Known rows, with every step that occurs:
pidi/lurabed/nabuzuk/biza: [-18.3 -15.9  14.8 -10.8   7.0  33.3  13.4   3.6   2.1 -12.1   1.2 -33.7
  -0.8   6.2  -4.1 -22.2 -18.6  -1.4   4.5   2.0 -22.9   7.0  18.8 -11.5
  21.1]
lurabed/pidi/nokab: [ -9.2  -4.2  -5.5 -13.4   7.2  52.3  -1.5   8.6 -13.4  -4.2  -2.8   1.9
   0.4  -8.3  -9.4  27.9  -4.2   4.9  11.3  15.0  -9.2  -1.7  -4.2  -0.2
   4.5]
biza/nabuzuk/lurabed/pidi/nokab: [-15.8   0.3  -4.6  -8.9  12.9  25.3  -4.8  13.8  -8.6  19.4   3.5  18.0
   3.1 -11.5  -5.4  32.5  -3.4   0.4  19.1   3.4  -9.2   3.6   6.9 -12.3
   0.1]
liger/lurabed/nabuzuk/biza: [-19.8  -2.0   6.9 -11.1   8.5   8.6  16.6   2.1  10.5  -6.4   1.7 -20.1
  -2.4   5.3  -5.2   3.3 -21.0  -2.3  -3.4  -1.7 -20.3 -11.5  26.0 -17.8
  22.0]
nabuzuk/lurabed/pidi: [-11.4  15.7  -4.9  -7.4   8.9   8.0   3.1  21.4  -9.7  19.9   6.5  20.1
  -1.1   3.7   0.0  12.7  -4.1  -3.9  11.0   6.7  19.4  -0.9   9.0  -6.5
  -4.6]
pidi/nokab/lurabed/nabuzuk/biza: [-20.9 -13.3   8.4 -11.5  14.2  21.9   0.9  15.2   3.0  -6.8   2.7 -34.4
   2.3   1.3   0.6  -5.1 -27.9  -0.9   8.0   5.5  -1.4   5.1   6.2  -4.2
  16.7]
pidi/nokab/biza/nabuzuk/lurabed: [-17.6  -3.1  -2.4  -3.4  13.5 -15.4  -9.7   8.5 -10.3  27.8  14.1  31.0
   5.3  -5.2  -0.1   6.3 -11.5  -3.0  14.1 -29.2 -13.6  10.7  10.5 -21.9
  -4.2]
liger/biza/nokab: [-14.8   3.9  -3.3 -10.2   7.8  -5.0   9.3   4.1  13.4  -5.2   6.8  31.6
  -9.7  14.4  -7.1  -2.4  -7.2  -7.2 -18.5 -11.0  -3.3  -3.9 -10.5  21.4
  16.2]
pidi/nokab/lurabed/nabuzuk: [-18.2 -20.0  14.9 -12.8   8.7  14.5   0.7  18.7  -1.1 -13.3  -1.5 -19.7
  15.6   1.0  -3.0  -4.2 -22.0   4.2  11.9  -5.9  18.3   0.8   0.0   9.2
  14.5]
nokab/biza/nabuzuk/lurabed: [-17.4   4.0   0.0  -2.4   8.0 -25.4  -4.8  12.8  -6.9  33.6  14.4  35.0
   5.6   2.4   4.1  -7.5  -8.6  -6.8   9.1 -31.1  -4.2   6.9  13.3 -17.1
  -1.6]
nokab/biza: [ -8.6  -4.8  -3.4  -8.2   0.1  22.3  -2.8  13.3 -20.0  -3.9   2.3  16.1
  -1.6  10.0  -3.3 -18.9 -14.5   0.2  -0.7 -18.2  -3.6  -1.2 -10.6  -0.6
  10.3]
numez/pidi/nokab/biza/nabuzuk/lurabed: [-15.9 -20.6  -3.2  -1.6  14.9 -27.5 -10.1   7.2 -14.9  33.3  16.0  23.3
  -2.8  -6.9   2.5   8.0   4.7  -5.1   9.1 -28.0 -14.5   5.4   6.4 -19.8
 -11.2]
biza/nabuzuk: [-14.0   4.1   7.8  -7.7   1.2 -11.2   3.4   1.7   3.1  16.7   0.6  12.2
   8.9   5.1   1.0  -8.4  -8.1  -6.8  -7.5  -9.2 -17.6  -4.7  16.0  -1.1
   6.3]
nabuzuk/lurabed/pidi/nokab/biza: [-13.5  -4.2  -7.7  -8.3  11.6  44.3  -7.8  22.2 -30.0   6.9   5.2  23.8
  -0.4  -3.3  -7.4  11.6 -12.9   2.6  16.7 -11.8   0.2   5.8 -17.7 -13.2
   9.3]
nokab/pidi: [ -4.0   4.5  -2.2 -12.8  -2.6 -17.4  -3.5  -3.8  -3.6  -2.8  -0.3 -11.6
   8.1  11.4   5.4 -12.6  -2.8  -0.2   2.4  10.7   5.3  -3.6  -6.5   1.2
  -3.3]
biza/nabuzuk/lurabed: [-15.7   3.9   0.5  -3.6   6.9 -37.7  -2.2   4.7   3.5  32.1  14.7  25.8
   4.4  -0.4   4.0   3.4  -4.1  -7.5   4.9 -18.1  -6.6   5.4  23.9 -14.0
  -7.2]
numez/pidi/nokab: [ -4.1 -43.2  -5.4 -10.5   4.6  11.9  -5.2  -6.0 -11.1  -9.3   4.7 -13.1
 -16.3 -10.4  -7.6  22.7  14.5   4.4   1.5   5.9 -30.0  -5.4  -3.4   1.3
 -15.7]
nabuzuk/biza/nokab/lurabed/pidi/numez: [-14.4   2.6  -2.8 -14.3  -4.5  39.9   8.6  23.7  -8.8   3.1   5.4 -28.1
  -8.6  21.2   0.6 -20.0 -21.3  -4.5 -15.8  18.8  35.0  -5.3 -22.5  19.3
  -7.7]
liger/lurabed/pidi/nokab/biza: [-12.5  -1.5  -9.5 -11.4   9.4  57.5   0.3  15.7 -23.9  -3.5  -0.7  15.2
   3.2  -3.1  -9.5  12.8  -8.0   5.1  10.3  -7.6 -12.9  -8.6 -13.5  -7.2
  20.2]
lurabed/pidi: [ -8.1  14.9  -1.2 -10.9   0.0  32.0   6.3  18.5 -11.1   4.8  -1.7   7.5
   2.8   8.7  -3.8   6.7  -9.4  -2.5   1.8  14.9  13.2  -7.2   1.2   5.8
   6.8]
nokab/lurabed/nabuzuk: [-16.7 -11.0  16.7 -11.5   4.1   0.1   5.3  21.1   0.8  -7.3  -1.9 -15.4
  13.8  11.7   1.8 -19.9 -25.1  -0.6   5.1  -8.0  30.3  -2.6   4.6  12.0
  15.2]
nokab/biza/nabuzuk/lurabed/pidi/numez: [-16.3   5.9   1.0  -9.8  -0.8  26.6   2.6  15.9 -25.3  23.7   5.5   8.8
  -4.9  14.5   0.4 -11.0 -17.6  -6.6 -19.6  -5.0  27.9  -2.0  -2.5 -10.7
 -13.6]
lurabed/nabuzuk/biza/nokab/pidi: [-15.3   6.2   8.3 -11.5   3.5 -18.4   2.9   5.1   4.8   3.1   3.5 -20.3
   4.0  18.9   0.4 -12.4  -9.8  -0.2  11.4   1.1   9.8   1.9 -19.4  -7.9
   9.5]

Rows:
[-18.7 -30.6   8.1 -10.3  14.6  10.5   1.7  12.4   0.6  -2.8   5.1 -42.4
  -7.1   0.7   0.9  -4.6 -14.3  -1.8   3.7   7.2  -4.2  -0.9   3.9  -3.8
   8.6] | numez/pidi/nokab/lurabed/nabuzuk/biza
[-18.1 -10.1  15.4 -12.4   6.8  19.1   9.7   1.2   3.1 -10.3   1.4 -40.8
   6.9   8.6   0.3 -26.5 -18.9  -1.8   7.3   8.3 -14.1   6.6  10.4 -15.2
  20.6] | nokab/pidi/lurabed/nabuzuk/biza
[-22.5  -5.3  16.7 -11.6  10.4 -10.5   9.5  23.8  11.1  -8.5   1.6   1.9
  12.1  17.0  -0.4 -18.4 -26.6  -4.4  -4.6 -14.9  32.5  -2.5  -8.8  21.1
  24.2] | liger/biza/nokab/lurabed/nabuzuk
[ -2.5 -43.4   0.6  -8.7  -1.9  19.1  12.1  -5.9  -6.8 -12.7   7.0 -29.1
  -4.7   2.9  -0.2 -28.4  19.4  -0.3  -0.5   5.8 -31.5  -3.1   3.8  16.4
  -6.6] | numez/pidi/lurabed
[-15.1 -21.6  22.3 -11.3   2.6  28.6  15.9   4.6  -1.2 -19.3  -3.6 -18.6
  13.7   8.6  -8.0 -25.2 -13.1   2.4   6.1  -8.1  -5.9   3.9  15.3  -1.0
  19.0] | pidi/lurabed/nabuzuk
[-19.3 -10.0  21.0 -13.4   7.7   7.5  16.9   2.3   4.7 -17.2  -1.5 -10.3
  14.6  15.5  -3.5 -31.8 -11.7  -2.4   0.8  -8.9   5.0   2.7  -1.9   3.2
  27.5] | liger/biza/nokab/pidi/lurabed/nabuzuk
[-14.9  -8.6  10.8 -16.0  -6.0   4.9   6.4  -0.8  -5.9  -4.2   2.2 -34.4
  -8.9  25.0  -1.5 -23.6 -18.8  -1.3 -16.6   4.1  24.6  -1.1 -18.8  -6.6
  -9.7] | lurabed/nabuzuk/biza/nokab/pidi/numez
[ -9.3  -1.1  -0.6 -17.2  -9.2  -4.3   4.6  -7.4  -3.4  -7.3   3.8  -8.7
 -10.9  24.1   0.0 -23.7 -13.2  -5.0 -34.5   6.0  21.8  -6.2 -21.0  12.8
 -10.7] | liger/biza/nokab/pidi/numez
[-14.9  -1.7  -7.1  -8.4   3.9  -0.1   1.3  23.5  12.2   2.0  13.0 -18.6
   0.6  13.1   5.3 -23.2 -15.1  -3.0  11.8   2.3  10.3   4.0 -24.3  29.7
   6.6] | nabuzuk/biza/nokab/lurabed
[ -8.1 -16.6  -8.9 -11.7   2.2  20.1  -7.7  13.0  -0.2 -11.4   4.5 -18.0
   7.1  -3.7   2.8  -5.5 -11.0   3.9  12.9   8.1   0.0   2.6 -14.1  28.1
   1.6] | pidi/nokab/lurabed
[-10.4   5.1  -4.9 -16.3  -7.5  42.7  18.3   5.0  -9.9  -1.6  -0.4  -9.7
  -7.8  14.2  -4.9   1.0 -11.5  -2.2 -27.2  14.0  11.1 -22.2   5.5   5.0
  -7.5] | liger/lurabed/pidi/numez
[-16.2  -5.8   5.2  -7.3   8.1  16.2  -6.5   8.7 -13.7  14.5   0.2  19.0
   8.0  -2.1  -3.2  -3.5 -12.3  -0.8   5.0 -22.0 -25.3   2.5  -2.5 -11.1
  13.8] | pidi/nokab/biza/nabuzuk
[-15.4  16.2  -3.2  -9.1   6.7  28.7   5.8  37.5  -0.5  13.3   6.2  -9.5
   1.8  14.8   3.7  -9.6 -13.3  -4.2  11.4  16.6  28.1  -1.4 -23.6  25.2
  13.6] | nabuzuk/biza/nokab/lurabed/pidi
[-12.6 -42.5  23.5  -9.8   4.9  15.7  16.0   2.5  -7.5 -13.6  -1.8 -28.7
   4.1   5.9  -5.3 -23.3  -0.9  -0.2   3.2  -7.7  -5.7  -3.0  11.6  -0.7
   6.7] | numez/pidi/lurabed/nabuzuk
[-10.7  -4.3   0.5 -15.4 -11.6   2.6   3.9  -4.4  -6.2  -2.1   5.3 -31.4
 -14.2  23.6   0.9 -24.3 -12.6  -1.9 -17.7  11.3  16.0  -0.6 -21.9   1.7
 -18.2] | nabuzuk/biza/nokab/pidi/numez
[-15.7  21.0  -1.1  -5.9   8.8   0.4   2.9  22.1  -6.8  35.4   6.1  25.5
   7.3   4.8   2.6  11.8  -3.4  -8.1   6.1   0.3  13.9  -1.8  14.1  -9.4
  -0.3] | biza/nabuzuk/lurabed/pidi
[-10.8  -3.1  -9.6  -9.9  12.9  30.1  -4.7  11.2 -10.6   6.5   4.9  13.5
  -2.9 -11.4  -7.5  34.9  -2.8   3.6  18.1   7.9  -4.7   5.3   0.7  -9.0
  -5.0] | nabuzuk/lurabed/pidi/nokab
[ -8.5  -9.0   1.3 -11.1  -2.8  17.9   9.5  -1.8   4.2 -10.8   8.2 -29.7
   5.1  12.1   2.5 -36.8   4.8   1.7  15.2   9.3 -24.0  10.3 -17.3   9.9
  11.1] | nabuzuk/biza/nokab/pidi/lurabed
[-14.1   0.4  -2.5  -7.4   4.8   8.3   7.1  10.1   9.8   2.0  10.0  -2.0
 -12.1  11.9  -7.4  -1.4  -7.9  -1.9   5.7  -3.2 -12.5   4.8 -12.8   4.5
   6.9] | nabuzuk/biza/nokab
[-10.5  -0.4 -11.1 -14.7   7.0  49.0   7.5   6.5  -5.2  -6.2  -2.3   3.1
   1.8 -10.2 -10.6  35.3  -1.3   6.4   9.4  14.0 -23.5 -12.7   4.2   0.4
  11.0] | liger/lurabed/pidi/nokab
[-18.6   9.3  -3.9  -6.0  12.0 -42.0  -0.2  -0.8  10.8  29.6  14.5  41.5
   0.9   0.6   6.6   2.2  -9.9 -13.7 -14.3 -16.7  -9.4   0.9  27.3  -7.5
   2.6] | liger/biza/nabuzuk/lurabed
[-10.1  14.0  -4.7 -11.7   3.2  27.8   3.2  33.2  -8.8   6.1   1.2  -4.9
  11.4  10.6   6.1 -10.9  -8.9  -2.9   4.7  18.7  30.7  -6.1 -11.1  26.6
   9.4] | nokab/lurabed/pidi
[-17.7  21.1  -0.1  -4.7  10.3   6.1   0.3  27.3 -16.4  37.9   7.1  31.2
   8.9   6.8   2.1   5.5  -9.4  -7.8  11.1  -9.7  15.1   0.2   5.5 -14.2
   5.9] | nokab/biza/nabuzuk/lurabed/pidi
[-19.1 -26.6  14.2  -6.6   8.8  11.9  16.1  11.9   6.3  -1.6   7.4 -25.0
 -10.2  13.4  -7.4 -11.1   2.5  -1.1   7.1  -8.8 -14.3   2.0  -9.0  -0.7
  10.4] | numez/pidi/lurabed/nabuzuk/biza/nokab
[-18.8   3.9   5.9  -8.1  10.6  32.0  -4.5  17.6 -19.1  20.8  -2.5  21.6
  10.8  -0.8  -3.6   1.4 -13.2  -2.9   6.3 -15.5 -14.9   1.8  -5.1 -11.2
  18.0] | lurabed/pidi/nokab/biza/nabuzuk
